Each row was made from one small tree. Brackets hold a mark, then the marks that hang from it, in alphabetical order. Every link used is in the known rows. Write each row's tree.
Known rows:
{mivusob {sabil {litim difup}}}: [-0.18, 0.88, -2.01, -0.03, 0.29, 1.05, 1.23, -1.31, 1.73, 0.36, 0.64, 0.80, 1.28, 1.33, 0.18, -0.12, -0.50, 0.47, 2.37, 2.14]
{litim {difup {mivusob sabil}}}: [3.32, 1.25, -1.97, -0.65, -0.83, 3.78, 1.56, -2.09, 0.50, 2.20, -1.69, -2.63, 1.31, -2.60, -2.19, 1.76, -2.67, -3.98, 2.98, 1.80]
{litim difup}: [1.29, 0.84, -2.18, 1.63, -2.34, 1.58, 2.47, -0.74, -0.32, 1.51, 1.35, -2.72, 1.24, -4.06, -3.82, 3.08, -3.63, -2.30, 4.18, 0.92]
{litim {sabil rubo}}: [-2.20, -3.01, -0.11, 1.91, -2.52, 0.05, 1.62, 2.67, 0.00, 0.18, -2.17, -0.39, -1.21, 2.07, -0.32, -2.59, -0.75, 1.98, 0.76, -1.71]
{mivusob difup {sabil degef}}: [2.18, -2.15, -1.79, -0.83, -1.85, 0.84, -0.74, -1.59, 0.03, 1.54, -2.23, 2.06, 0.94, -1.07, 1.46, 0.13, 1.89, -1.49, 1.90, 0.12]
{sabil {rubo {difup mivusob}}}: [-1.61, -0.70, 0.57, 1.72, 0.42, 0.89, 1.23, 1.25, -2.54, 1.36, 0.92, -0.44, -2.37, -1.05, -1.77, -0.45, -1.97, 0.54, -1.55, -1.53]
{sabil {degef difup} litim mivusob rubo}: [-2.48, 3.00, 2.43, 0.43, 5.72, -5.59, -1.00, 3.02, -1.47, -2.82, 3.14, 0.75, -0.03, 1.33, 3.23, 0.32, -0.05, 1.97, -1.13, -0.78]
{degef {difup {mivusob {sabil litim rubo}}}}: [4.46, 0.75, 1.46, 1.56, 3.36, 4.45, -0.53, -1.57, 0.78, 1.16, -1.87, -0.66, 0.17, 0.10, -0.24, 2.45, -0.52, -2.69, -2.49, 1.79]
{rubo difup sabil}: [-0.64, 0.62, -0.09, 0.12, -6.56, 2.13, -2.15, -1.68, 1.69, 1.49, 1.40, 2.31, -0.62, -0.48, -3.31, 0.69, 1.00, 0.82, -3.37, 0.00]
{difup mivusob}: [3.29, -3.67, -0.65, 1.36, 3.04, 4.71, 2.43, -0.99, -0.21, 1.19, -0.53, -3.67, -2.37, -1.28, -3.28, 1.03, -1.69, -1.15, -0.68, 0.76]
{mivusob difup}: [3.76, -3.28, -1.81, 3.29, -0.64, 2.83, 1.76, 0.62, -1.51, 3.71, 1.45, -1.08, -0.65, -2.96, -2.06, 2.71, -1.92, -1.38, 0.76, 0.23]
{difup {mivusob sabil}}: [3.04, -2.64, -1.09, -0.35, 2.55, 4.82, 1.13, -2.13, 1.19, 0.92, -3.04, -1.76, -1.70, 0.33, -1.75, -0.28, -0.32, -1.61, -0.22, 1.35]
{rubo difup {sabil degef mivusob}}: [-1.99, 2.28, 0.80, -1.95, -5.61, -1.36, -3.93, -1.03, 2.25, -1.21, 0.53, 3.39, -0.27, -0.81, -1.87, 0.08, 1.88, 1.06, -2.50, -0.65]
{sabil degef litim {rubo difup}}: [-5.55, 0.02, 1.50, 0.20, 1.20, -5.00, 1.00, 2.27, -3.39, -1.60, 5.65, 1.35, -0.27, 1.11, 2.31, -2.22, 1.38, 4.47, -1.62, -1.79]
{litim {difup mivusob} {sabil rubo}}: [1.20, 0.87, -0.62, -0.41, -3.40, 2.11, 1.62, 1.49, -0.54, 2.64, -3.58, -2.47, 1.41, 0.05, 0.29, -1.53, -2.46, -2.76, 2.05, -0.44]
{degef difup}: [3.42, -0.16, 1.03, 3.87, 0.59, 3.39, 0.18, -1.08, 0.98, 0.15, 0.00, -0.88, 0.14, -2.89, -3.34, 4.59, -1.51, -1.96, -0.56, 0.99]
{rubo difup {sabil degef}}: [-1.93, 0.27, 0.53, -1.58, -6.98, -0.14, -2.86, -2.17, 1.29, -0.21, 1.20, 2.70, 0.01, -0.82, -2.08, 0.06, 3.01, 1.36, -3.04, -0.82]
{sabil mivusob}: [0.01, -0.40, -0.97, 2.32, 2.39, -0.20, 0.94, 1.46, 1.59, -1.52, 0.46, -0.90, -2.17, -1.73, -3.64, 1.81, -3.46, 0.55, 2.11, 0.30]
{sabil {degef {difup mivusob}} litim rubo}: [-0.92, -0.10, 2.44, 0.17, 4.96, -2.33, 0.43, 0.95, -3.08, -0.78, 3.13, -1.05, 0.17, 1.67, 3.26, -0.36, 1.52, 1.26, -2.86, -0.64]
{degef {difup mivusob}}: [5.76, -0.49, 1.42, 2.81, 2.49, 5.50, 0.17, -1.70, 0.71, 1.00, -1.35, -2.13, -0.34, -2.50, -2.90, 4.13, -1.54, -3.46, -2.02, 1.48]

Write each row's tree:
[-2.46, 2.97, 1.02, -1.84, -3.68, -2.19, -3.44, -0.17, 2.04, -1.13, 3.32, 3.71, 0.37, 1.24, -0.01, -0.60, 2.14, 2.66, -3.63, 0.26] => {rubo difup {sabil degef litim mivusob}}
[2.67, -2.24, -0.81, -0.24, 3.94, 4.27, 1.55, -1.46, 1.03, 0.93, -1.03, -1.35, -1.33, 1.73, -0.40, -0.74, -0.16, -0.46, -1.01, 1.95] => {difup {mivusob {sabil litim}}}
[-2.33, 0.64, 0.10, -1.31, 2.85, -3.66, 1.93, 1.21, -3.92, 0.18, 4.10, -2.38, 0.87, 0.79, 2.95, -1.27, 0.18, 1.11, 0.46, -0.72] => {sabil degef {litim {difup mivusob}} rubo}
[-0.02, 0.56, -0.05, -2.11, -3.89, -0.20, 0.87, 0.92, -1.14, 0.92, -3.66, -2.09, 2.05, -0.25, 1.53, -2.30, -0.51, -2.22, 2.44, -1.20] => {litim {difup mivusob} {sabil degef rubo}}
[-1.55, 0.03, 0.25, -0.99, -0.05, -1.17, -1.15, -1.76, 0.25, -1.57, -3.11, 1.68, 0.00, 0.70, 1.38, -0.69, 2.05, -0.31, 1.10, -0.89] => {mivusob {sabil {degef difup} rubo}}
[-1.86, 1.44, -1.67, -0.19, 1.01, -0.54, 1.08, -0.05, -0.12, 0.92, 0.51, 0.74, 0.54, 2.41, 1.64, -1.13, -0.58, 0.84, 1.86, 0.92] => {mivusob {sabil {litim difup} rubo}}
[0.11, -1.01, -1.19, -0.90, 0.89, -1.60, -0.36, 0.45, -2.05, 2.16, 0.47, 2.34, 0.89, 2.03, 4.68, -1.65, 2.21, 0.50, 0.23, -0.20] => {mivusob difup {sabil degef litim rubo}}
[2.96, 0.25, -0.96, -0.24, -4.10, 3.61, 1.61, 0.35, 1.27, 2.09, -3.53, -2.44, 2.10, -1.03, -1.26, -0.38, -2.44, -2.97, 2.57, 0.86] => {litim {difup mivusob} sabil}
[-4.26, 0.57, 0.05, -1.47, 0.26, -2.79, -0.32, -0.16, -0.20, -1.60, 0.80, 3.17, 0.09, 2.53, 2.67, -2.83, 2.15, 2.93, 0.04, -0.43] => {mivusob {sabil degef litim {rubo difup}}}
[-0.06, 2.24, 1.88, 0.67, 4.58, -3.40, -0.87, 1.29, 1.21, -3.67, 3.35, 0.89, 0.88, -0.16, 1.11, 1.86, 0.07, 1.45, -0.35, 1.08] => {sabil {degef difup} litim mivusob}
[-0.22, -0.31, 1.43, 0.46, -2.29, -1.01, -1.17, 1.60, 2.85, -3.01, -3.58, 1.23, 0.63, 0.15, -0.05, -0.69, 0.31, 0.48, 1.27, -0.69] => {litim {sabil {degef difup} mivusob}}
[-3.02, 0.82, -0.61, 0.27, 0.80, -0.46, 0.40, 0.41, 0.22, 0.08, 0.91, 2.82, -0.48, 2.88, 1.41, -1.99, 0.21, 2.52, -0.44, 0.45] => {mivusob {sabil litim {rubo difup}}}
[5.51, 0.20, 1.17, 1.67, 2.14, 5.67, -0.72, -2.53, 1.74, 0.86, -3.11, -0.87, -0.02, -1.34, -1.80, 3.33, -0.55, -3.69, -1.69, 1.89] => {degef {difup {mivusob sabil}}}
[-4.84, -0.83, 1.14, 0.02, -1.61, -3.80, 0.35, 1.01, -3.08, -1.74, 1.70, 0.94, -1.16, -1.72, -0.26, -1.33, 0.87, 2.12, -0.02, -3.09] => {sabil degef {rubo difup}}
[2.28, -1.77, 1.54, 0.30, 1.10, 1.05, -0.13, -1.99, -0.11, -1.77, -0.63, -1.56, 0.20, -2.74, -1.34, 2.22, 1.22, -1.53, -0.52, -0.23] => {sabil {degef {difup mivusob}}}
[-0.56, 0.35, -0.77, -0.92, -6.45, -0.73, 1.04, 0.38, 0.95, -0.59, -2.27, -0.76, 3.12, -1.60, -0.39, -0.76, -0.40, -1.22, 4.47, -0.52] => {litim difup {sabil degef}}
[1.76, 0.27, -1.34, 0.37, -0.44, 0.55, -1.56, 0.39, 1.39, 2.59, 2.62, 0.42, -0.57, 2.38, -0.06, 1.03, 0.31, 0.98, -2.67, 1.36] => {rubo {sabil litim {mivusob difup}}}
[-1.74, -0.74, 1.76, 0.75, 0.86, -2.63, -0.22, 0.00, -2.59, -1.54, 0.19, -0.69, -0.48, -1.36, 0.39, 0.86, 1.12, -0.07, -0.25, -2.37] => {sabil {degef difup} rubo}
[-2.38, 2.91, -0.20, -1.46, -4.28, -3.50, -0.11, 2.58, 0.08, -0.94, -3.00, -0.15, 2.14, -0.64, 1.26, -1.78, -1.70, -0.98, 4.35, -1.55] => {litim difup {sabil degef mivusob rubo}}
[-3.05, 1.05, -1.13, -1.94, 0.55, -2.84, 0.38, -0.69, -0.60, -0.77, 0.36, 1.16, 1.27, 2.10, 2.92, -2.01, 1.36, 1.26, 2.27, -0.03] => {mivusob {sabil degef {litim difup} rubo}}
[1.89, -2.47, -0.50, -1.43, 3.61, 2.69, 1.00, -1.84, 0.73, -0.25, -1.19, -1.20, -0.89, 1.52, 0.46, -1.22, 1.24, -0.09, -0.68, 1.33] => {difup {mivusob {sabil degef litim}}}
[-1.86, 2.13, 2.02, 0.30, 2.97, -4.41, -1.73, 1.76, -1.17, -2.97, -0.76, 0.19, -0.84, -1.50, 0.69, 1.08, -0.58, -0.38, 0.48, -2.07] => {sabil {degef difup} mivusob rubo}
[1.52, -1.84, -0.68, -0.34, 4.42, 3.19, 1.47, -0.72, -0.23, 1.42, -1.15, -1.59, -1.76, 2.50, 0.67, -1.51, -0.18, -0.21, -1.32, 1.11] => {difup {mivusob {sabil litim rubo}}}
[-0.66, 2.40, -0.66, -1.25, -5.03, -2.00, -0.06, 1.53, 2.04, -1.55, -2.83, -0.07, 2.71, -1.64, -0.16, -0.57, -1.58, -1.39, 4.91, -0.23] => {litim difup {sabil degef mivusob}}
[0.83, -0.78, -0.47, 0.08, 1.06, -2.50, -0.55, 1.32, -0.24, -1.41, 0.36, 0.24, -0.41, -3.12, -0.48, 1.45, -0.76, -0.45, 2.21, -0.80] => {sabil degef {mivusob difup}}
[-2.20, 0.86, 0.45, 0.06, 4.87, -5.98, 0.08, 4.21, -3.19, -0.40, 4.18, 0.61, -0.51, 1.30, 4.22, -1.01, -0.32, 2.42, -0.17, -1.26] => {sabil degef litim {mivusob difup} rubo}
[-3.93, 3.39, 1.00, 2.14, 4.01, -3.58, 0.50, 4.66, -1.24, -0.59, 4.90, 1.93, -1.65, 1.52, 0.78, -0.82, -3.11, 3.56, -1.48, -0.26] => {sabil litim mivusob {rubo difup}}
[1.08, 0.78, 0.53, -0.70, -2.71, 3.39, -1.76, -1.25, 1.30, 2.58, 2.72, 1.35, -0.40, 1.88, -1.08, -0.35, 1.40, 1.10, -6.06, 1.39] => {rubo {difup mivusob} {sabil litim}}
[-3.13, -1.57, -0.89, -1.41, -0.04, -1.95, -0.03, -1.22, -0.18, -1.65, -2.36, 1.22, -0.88, 1.26, 1.02, -2.13, 2.01, 1.13, 2.04, -1.27] => {mivusob {sabil degef rubo}}
[2.23, -2.88, -0.69, -1.50, 2.23, 3.23, 0.57, -2.50, 0.89, -0.22, -3.04, -1.54, -1.35, 0.09, -0.74, -0.85, 0.97, -1.22, 0.11, 0.77] => {difup {mivusob {sabil degef}}}
[1.05, -0.68, -1.02, -1.47, -2.83, -0.88, -2.71, -1.02, 1.20, 0.73, -0.24, 0.49, -0.55, 0.09, -0.55, 0.79, 2.00, -0.19, -1.24, -0.40] => {rubo {sabil degef {mivusob difup}}}
[1.57, -0.64, 0.60, -1.18, -0.84, 0.82, -1.94, -2.33, 1.02, 0.56, 1.83, -0.40, 0.52, 2.41, 0.65, 0.82, 3.58, 0.68, -4.20, 0.88] => {rubo {sabil {degef {difup mivusob}} litim}}
